What can hang from each mark:
R: X
L: T Z
Y: F X
F: K L R Y
T: L
Z: L R

Every row comes from one small tree of marks. The marks that hang from a mark follow it in brackets, in alphabetical order. Every link used is in the known rows. Which tree was each row made from?
Known rows:
Y{F{K L{T} R} X}: [-20.2 -15.8 -10.3 1.5 0.7 -54.9 35.0 20.8 -1.2 -54.6 28.2 -24.2 2.9 -30.6 10.2 1.3 -8.9 -32.4 -10.1 12.9 -5.8 20.8 6.8 26.9 -37.3 31.9 21.4 -6.9 15.7 29.4 13.4 -2.6]
L{T Z}: [2.4 9.7 12.3 2.9 -3.3 -0.7 -20.1 10.4 -7.5 -2.0 -16.4 -1.0 28.6 4.6 14.1 7.8 -2.0 -29.1 16.0 -6.2 -18.4 -13.7 4.7 -15.3 23.3 -7.2 -0.8 -10.2 7.4 17.0 -3.0 8.4]
Z{L R}: [2.6 0.4 8.5 -9.0 -9.7 0.5 -30.5 -10.9 9.8 14.8 -20.4 -1.6 14.9 12.6 0.1 -17.0 -5.5 -5.4 -2.9 -26.8 -1.7 -9.1 15.4 -4.4 -13.3 -3.0 -4.4 -16.4 7.0 4.0 -18.9 -6.0]
Z{R}: [14.3 -7.8 2.6 -3.7 -12.4 2.5 -9.9 2.4 5.7 20.1 -12.2 -5.1 3.4 13.9 0.3 -3.8 -5.0 4.2 3.1 -3.4 9.0 -2.2 6.1 -10.9 -10.5 2.3 -4.0 -12.8 -4.0 -1.8 -13.6 -10.6]
Y{F{K L{Z} R{X}}}: [25.2 -37.4 -12.5 -23.3 -25.4 -47.5 9.1 4.1 6.2 -33.4 7.1 -4.8 19.4 -8.0 4.2 -8.1 -28.1 -8.0 13.7 19.8 -0.5 7.9 23.1 -6.9 -44.5 18.1 -3.3 -19.5 23.4 26.6 35.5 -6.3]
F{K L{T} R{X} Y}: [-5.9 -25.9 5.9 -21.8 -6.2 -41.6 18.5 -1.0 14.9 -34.0 30.0 -11.9 7.6 -11.8 -13.3 15.6 -16.6 -12.3 -28.1 25.5 -21.2 12.9 8.3 -5.3 -44.5 11.0 5.8 -17.0 32.0 36.9 -2.3 2.8]
L{T Z{R{X}}}: [29.1 -15.9 23.1 -10.9 -15.4 1.6 -41.9 11.2 5.9 34.0 -24.3 -7.9 34.3 18.4 1.2 -6.5 -7.2 -6.0 6.1 2.0 -10.2 -15.9 13.0 -38.3 6.2 -13.2 -13.4 -21.9 9.3 20.9 -18.3 -1.5]
Z{L}: [-10.8 8.7 5.3 -4.5 2.8 -0.1 -19.3 -11.9 4.1 -4.6 -9.2 3.6 9.1 0.5 -0.9 -14.2 2.2 -9.8 -5.9 -23.9 -9.3 -3.8 8.5 6.6 -3.7 -4.3 -2.0 -1.9 9.4 4.3 -5.0 3.8]
Y{F{L R} X}: [-12.7 -25.7 -18.2 5.8 -7.5 -44.2 38.6 24.3 -3.0 -42.5 26.8 -7.1 0.1 -12.2 -0.8 -8.4 -13.8 -13.1 -3.8 -0.1 16.8 17.4 7.5 24.0 -34.7 35.3 23.1 -1.3 9.3 19.5 11.3 -20.1]
Y{F{K L R} X}: [-10.1 -25.2 -18.0 -1.9 -12.3 -57.6 44.0 13.6 1.9 -49.1 31.1 -13.9 -6.5 -23.3 2.6 -6.7 -16.0 -13.9 -1.7 15.1 5.5 25.8 3.5 30.7 -50.4 42.3 20.4 -7.7 6.0 22.0 28.1 -16.9]
Y{F{L{Z} R} X}: [-0.4 -25.6 -13.0 3.2 -20.7 -47.3 23.6 25.0 -5.7 -40.4 14.2 4.1 20.5 3.0 6.2 -11.0 -20.7 -23.2 19.2 -3.5 10.1 7.8 11.7 14.7 -25.3 37.6 23.3 -15.3 8.5 27.8 19.2 -22.4]
Y{F{K L} X}: [-2.2 -20.0 -21.5 -13.2 2.6 -54.9 35.4 6.0 -8.8 -44.3 17.7 -11.2 7.5 -27.3 12.9 -5.7 -2.2 -9.1 2.2 19.4 5.6 26.5 6.1 34.2 -34.1 31.8 10.3 -8.0 -2.0 3.1 23.4 -6.3]
Z{L{T} R}: [-6.5 10.2 16.9 -2.6 2.5 1.6 -38.2 -0.3 4.7 12.8 -22.9 -14.5 23.9 5.9 9.0 -9.2 3.2 -23.6 -8.9 -29.5 -11.8 -10.6 14.7 -9.1 -0.9 -12.7 -6.1 -16.1 17.0 9.6 -30.9 5.7]
Y{F{R}}: [-8.4 -12.7 -14.3 14.2 -18.5 -9.7 20.3 23.1 3.1 -25.8 14.6 -9.5 -9.1 -10.6 3.7 -4.5 -2.4 -5.9 3.0 -3.8 20.5 11.3 5.5 15.8 -19.3 20.6 10.4 2.6 18.0 9.4 11.6 -13.0]
F{K L{Z{R}} Y{X}}: [14.3 -27.3 0.2 -21.8 -30.7 -58.3 15.5 -3.6 6.4 -14.6 3.9 11.4 29.0 21.6 -0.1 7.3 -18.5 -8.6 16.5 19.3 -6.4 10.0 5.5 8.6 -41.4 37.2 11.8 -43.2 -8.8 23.8 2.1 -29.4]
T{L}: [-3.4 8.2 10.0 7.5 2.5 12.4 -9.0 6.2 -6.1 -1.3 -2.9 2.1 1.8 -3.8 9.1 6.1 11.2 -17.7 3.3 6.9 2.4 -10.5 -1.1 -12.1 21.9 -0.9 -1.5 -11.9 8.7 14.3 -10.0 7.7]
Z{L{T} R{X}}: [3.6 -7.1 21.9 -12.1 0.4 2.2 -45.6 -1.2 10.4 26.6 -20.0 -16.5 24.3 4.8 -4.4 -17.4 3.5 -2.8 -24.9 -20.3 -13.6 -10.6 20.5 -21.7 -7.5 -20.9 -11.1 -12.1 20.0 16.2 -33.4 5.5]

Write each row's tree:
[-3.8 -22.9 -19.5 -6.4 6.0 -41.6 29.9 16.6 -14.3 -35.2 14.3 -5.8 11.7 -17.4 9.8 -5.6 0.3 -6.1 2.0 1.1 14.7 19.3 11.2 28.3 -19.1 26.0 12.7 -2.7 -1.7 0.7 7.3 -8.2] => Y{F{L} X}
[-17.6 -16.6 -11.5 19.0 -20.5 -32.9 34.5 21.2 8.4 -34.4 30.4 -14.5 -20.1 -18.7 -1.4 -13.5 -0.9 -6.8 -1.5 15.0 11.3 25.7 -7.0 36.6 -40.6 40.5 22.2 0.8 1.5 22.3 25.3 -25.6] => Y{F{K R} X}
[3.4 -27.2 -7.2 -17.9 0.1 -42.8 15.2 12.8 2.6 -38.8 20.3 -28.0 9.3 -31.6 5.8 0.3 -14.0 -16.6 -17.6 18.7 -6.5 13.9 19.4 -1.0 -40.5 8.8 -1.0 -6.6 34.5 24.9 15.0 10.8] => Y{F{K L{T} R{X}}}
[-22.2 -24.4 -4.1 2.0 -13.1 -44.1 42.5 10.5 8.6 -35.1 39.6 7.1 -1.6 9.0 -19.1 7.0 -13.1 -7.7 -15.3 5.3 3.0 17.4 -2.3 23.0 -39.4 39.6 32.0 -12.3 9.4 32.3 -8.2 -26.8] => F{L R Y{X}}
[-17.8 -10.1 -0.9 -12.7 -5.6 -45.8 26.8 -2.6 9.5 -45.8 28.5 -9.7 7.0 -10.8 -1.6 25.3 -16.1 -29.3 -16.3 15.1 -17.7 11.5 4.5 8.3 -38.0 21.2 14.5 -21.7 28.5 33.6 0.5 1.9] => F{K L{T} R Y}
[37.7 -16.2 22.2 -5.3 -23.8 10.8 -43.3 8.7 4.9 36.6 -24.9 5.3 26.4 22.9 4.1 -7.4 -1.1 -3.8 16.7 8.6 4.9 -21.6 11.7 -45.9 13.7 -5.9 -14.7 -33.4 9.2 24.8 -14.1 -6.7] => T{L{Z{R{X}}}}
[24.0 1.0 16.3 3.0 -23.4 10.8 -31.1 9.3 -1.3 22.5 -28.5 8.7 27.1 22.5 16.3 3.8 -2.2 -23.5 30.8 1.3 6.3 -21.7 8.1 -34.9 22.4 2.7 -8.2 -37.1 5.4 21.7 -13.1 -6.9] => T{L{Z{R}}}
[15.9 1.9 15.2 -0.6 -17.3 -0.8 -31.6 12.0 -0.5 19.6 -26.9 -6.0 33.4 18.1 15.2 3.6 -8.0 -22.5 19.1 -7.2 -8.7 -16.2 11.7 -26.5 12.9 -3.9 -4.7 -26.1 4.4 15.1 -16.2 -1.5] => L{T Z{R}}
[14.2 -17.8 14.1 -15.6 -9.0 2.6 -39.3 -9.9 16.8 28.5 -17.0 -4.0 16.1 14.5 -12.0 -27.3 -3.5 14.6 -16.1 -16.6 -2.4 -4.8 18.7 -16.4 -19.2 -11.9 -13.3 -12.4 11.4 7.7 -20.2 -7.2] => Z{L R{X}}
[6.0 -19.6 7.6 -4.8 -16.7 -12.6 3.9 -4.9 24.3 0.9 20.0 -11.9 -17.4 -4.2 -20.4 -9.5 -15.5 12.0 -13.5 23.0 -7.5 7.1 -3.9 -9.3 -38.9 6.2 0.8 -2.2 10.5 28.6 19.6 -6.6] => F{K R{X}}
[5.8 -24.7 10.4 -20.7 -18.3 -45.5 4.0 -0.6 11.1 -31.0 18.4 -1.6 26.5 3.0 -8.6 13.5 -22.7 -20.8 -4.7 22.2 -24.6 2.9 13.7 -15.5 -35.4 14.7 4.5 -29.0 31.7 47.2 7.8 -2.4] => F{K L{T Z} R{X} Y}
[10.9 -38.0 -16.4 -16.2 -8.0 -32.9 18.9 13.3 0.5 -27.1 18.0 -10.4 7.3 -13.1 -5.5 -9.3 -16.3 3.3 -11.8 6.3 15.1 10.0 23.4 -0.5 -35.9 11.6 2.0 -1.2 28.3 12.3 10.0 -4.5] => Y{F{L R{X}}}
[1.2 -2.9 5.5 -14.6 -12.3 -38.7 -0.2 -4.3 4.2 -30.6 3.5 -7.4 24.3 -1.9 10.2 12.3 -33.3 -42.0 11.0 8.1 -29.0 -8.7 11.8 -16.8 -21.1 9.4 6.2 -24.0 18.7 40.6 17.7 9.5] => F{K L{T Z} R}
[14.9 -19.9 -5.4 -14.8 -13.8 -53.4 4.3 17.5 -8.7 -23.8 -8.6 -17.4 39.9 -8.9 26.4 0.0 -9.7 -32.2 19.7 8.4 -4.4 9.9 17.8 7.0 -22.8 25.2 5.2 -34.0 1.8 18.9 8.3 -8.8] => Y{F{K L{T Z{R}}} X}
[0.3 -24.2 -15.5 -3.1 -26.3 -61.4 28.4 13.9 1.4 -48.9 17.9 -1.6 13.7 -7.7 9.2 -9.1 -22.7 -24.6 21.0 12.5 1.0 15.6 10.3 20.7 -42.3 41.7 19.0 -19.8 5.0 30.9 37.3 -21.0] => Y{F{K L{Z} R} X}
[4.6 -19.0 9.7 -12.3 -13.7 -41.5 1.2 17.6 -3.8 -10.0 -1.8 5.7 45.0 20.3 6.2 11.6 -9.0 -25.8 7.9 -1.0 -6.3 -0.3 10.6 -0.9 -10.9 23.5 15.9 -39.2 5.1 28.5 -29.1 -21.7] => F{L{T Z{R}} Y{X}}
[-29.9 -14.4 5.1 21.7 -18.9 -21.4 31.6 19.2 15.4 -20.2 37.0 5.8 -14.6 8.6 -21.3 0.3 2.6 0.1 -12.2 3.9 7.8 18.2 -14.9 27.4 -28.1 37.1 32.8 -3.7 3.5 32.7 -9.2 -35.5] => F{R Y{X}}
[48.3 -40.6 -10.6 -38.9 -25.1 -45.9 -6.9 -2.7 0.9 -8.2 -15.9 -8.9 36.9 0.0 13.2 -8.5 -19.9 -0.8 18.9 19.5 5.6 5.5 29.4 -15.5 -40.0 11.1 -18.5 -32.1 11.3 3.7 19.7 -7.2] => Y{F{K L{Z{R{X}}}}}
[10.9 -20.8 -16.7 -15.0 -13.4 -58.5 21.8 6.7 -10.9 -42.1 4.2 -0.4 26.2 -12.2 18.8 -5.2 -11.1 -19.9 23.8 15.3 -1.0 15.7 12.4 20.9 -25.3 32.1 9.2 -19.6 -4.0 12.2 32.6 -10.9] => Y{F{K L{Z}} X}
[-1.7 1.3 -0.4 -23.8 16.2 -33.8 5.8 -12.4 -6.2 -27.1 2.1 -16.6 18.0 -21.0 13.9 16.8 -10.6 -29.2 -7.9 14.5 -25.9 2.0 9.8 -2.8 -14.2 -0.7 -5.6 -12.5 11.1 12.3 6.3 22.0] => F{K L{T}}
[3.6 -36.5 0.2 -25.7 -15.5 -43.5 27.6 -11.2 19.7 -28.4 33.8 -1.4 -1.4 -3.1 -19.8 6.4 -21.8 6.1 -19.2 27.2 -9.7 15.9 6.7 -0.6 -59.3 20.5 5.7 -18.3 24.5 29.1 10.9 -9.6] => F{K L R{X} Y}
[2.1 -20.4 -23.5 -13.4 -11.9 -47.8 33.6 4.0 1.8 -49.6 18.9 -14.4 0.6 -21.6 11.6 2.7 -22.2 -15.9 3.4 14.4 6.1 16.2 13.9 14.9 -46.4 26.0 6.0 -10.2 20.6 11.9 30.5 -2.3] => Y{F{K L R}}
[34.5 -33.1 -2.5 -27.7 -12.1 -28.2 -21.3 20.3 -10.6 -4.3 -21.8 -15.0 52.1 0.9 18.9 -4.6 -9.6 -14.9 10.3 -1.2 3.2 -3.8 35.2 -26.7 -9.0 -4.7 -15.3 -26.2 25.2 10.5 -10.8 4.4] => Y{F{L{T Z{R{X}}}}}
[24.5 -4.8 6.6 -28.2 -11.3 -36.1 -17.9 -8.3 -3.0 -4.8 -21.9 -10.9 43.9 7.5 20.5 10.7 -26.4 -32.7 18.5 7.7 -22.0 -9.9 18.7 -26.9 -15.4 3.2 -9.3 -39.9 6.9 18.6 2.6 9.5] => F{K L{T Z{R}}}
[-9.8 -11.9 -14.1 7.7 -6.1 -31.8 27.1 14.4 -0.5 -28.1 18.3 -10.3 -9.0 -24.3 8.4 -12.1 13.7 -3.4 3.3 17.2 11.2 27.8 -7.2 37.9 -23.4 30.1 12.7 0.1 -8.0 2.8 21.6 -15.6] => Y{F{K} X}
[-30.3 -12.7 2.4 -2.2 -3.9 -55.8 38.8 9.0 9.1 -47.2 39.5 -10.2 1.2 -9.1 -8.8 15.1 -11.4 -27.5 -21.0 18.4 -17.7 19.9 -6.2 23.6 -41.5 36.3 28.9 -19.0 14.9 44.8 -3.9 -12.6] => F{K L{T} R Y{X}}
[-20.1 -23.3 -4.5 -5.1 -15.7 -57.5 45.2 -1.0 13.4 -42.7 42.9 2.7 -6.9 -0.7 -17.7 7.4 -18.1 -9.7 -12.3 21.6 -7.1 23.3 -7.1 27.5 -57.5 42.5 28.5 -16.9 6.2 36.3 9.5 -25.5] => F{K L R Y{X}}
[0.4 -13.4 -9.4 -29.3 -5.2 -44.9 27.6 -18.8 2.2 -37.2 18.0 2.7 10.2 -6.9 -1.3 19.0 -10.1 -7.0 -4.6 20.8 -10.2 16.4 5.2 14.1 -37.4 19.7 2.7 -20.2 9.5 5.8 10.0 -3.2] => F{K L Y}
[-27.0 -13.7 3.1 15.7 -24.4 -33.5 36.2 6.9 21.3 -29.7 41.2 3.2 -22.0 1.1 -21.5 1.7 0.3 -1.9 -11.2 20.3 -2.0 25.4 -19.5 33.0 -44.4 42.4 30.3 -8.3 0.7 33.8 8.3 -33.0] => F{K R Y{X}}
[-22.3 -10.5 3.4 -2.9 13.4 -37.8 24.0 11.6 -8.2 -32.2 25.3 -0.8 20.0 -6.2 -2.9 16.7 4.0 -21.5 -18.6 4.9 -12.9 13.5 0.9 19.3 -8.5 19.7 21.0 -13.0 8.2 22.3 -24.9 -6.0] => F{L{T} Y{X}}
[10.5 -20.3 -18.3 -8.9 -25.1 -37.3 13.3 15.9 -6.5 -39.5 -0.8 2.8 25.0 0.9 13.0 -0.2 -26.3 -24.2 25.5 -7.1 9.2 -0.2 22.9 -1.2 -18.0 23.3 8.1 -17.3 22.7 18.8 22.6 -8.6] => Y{F{L{Z} R}}
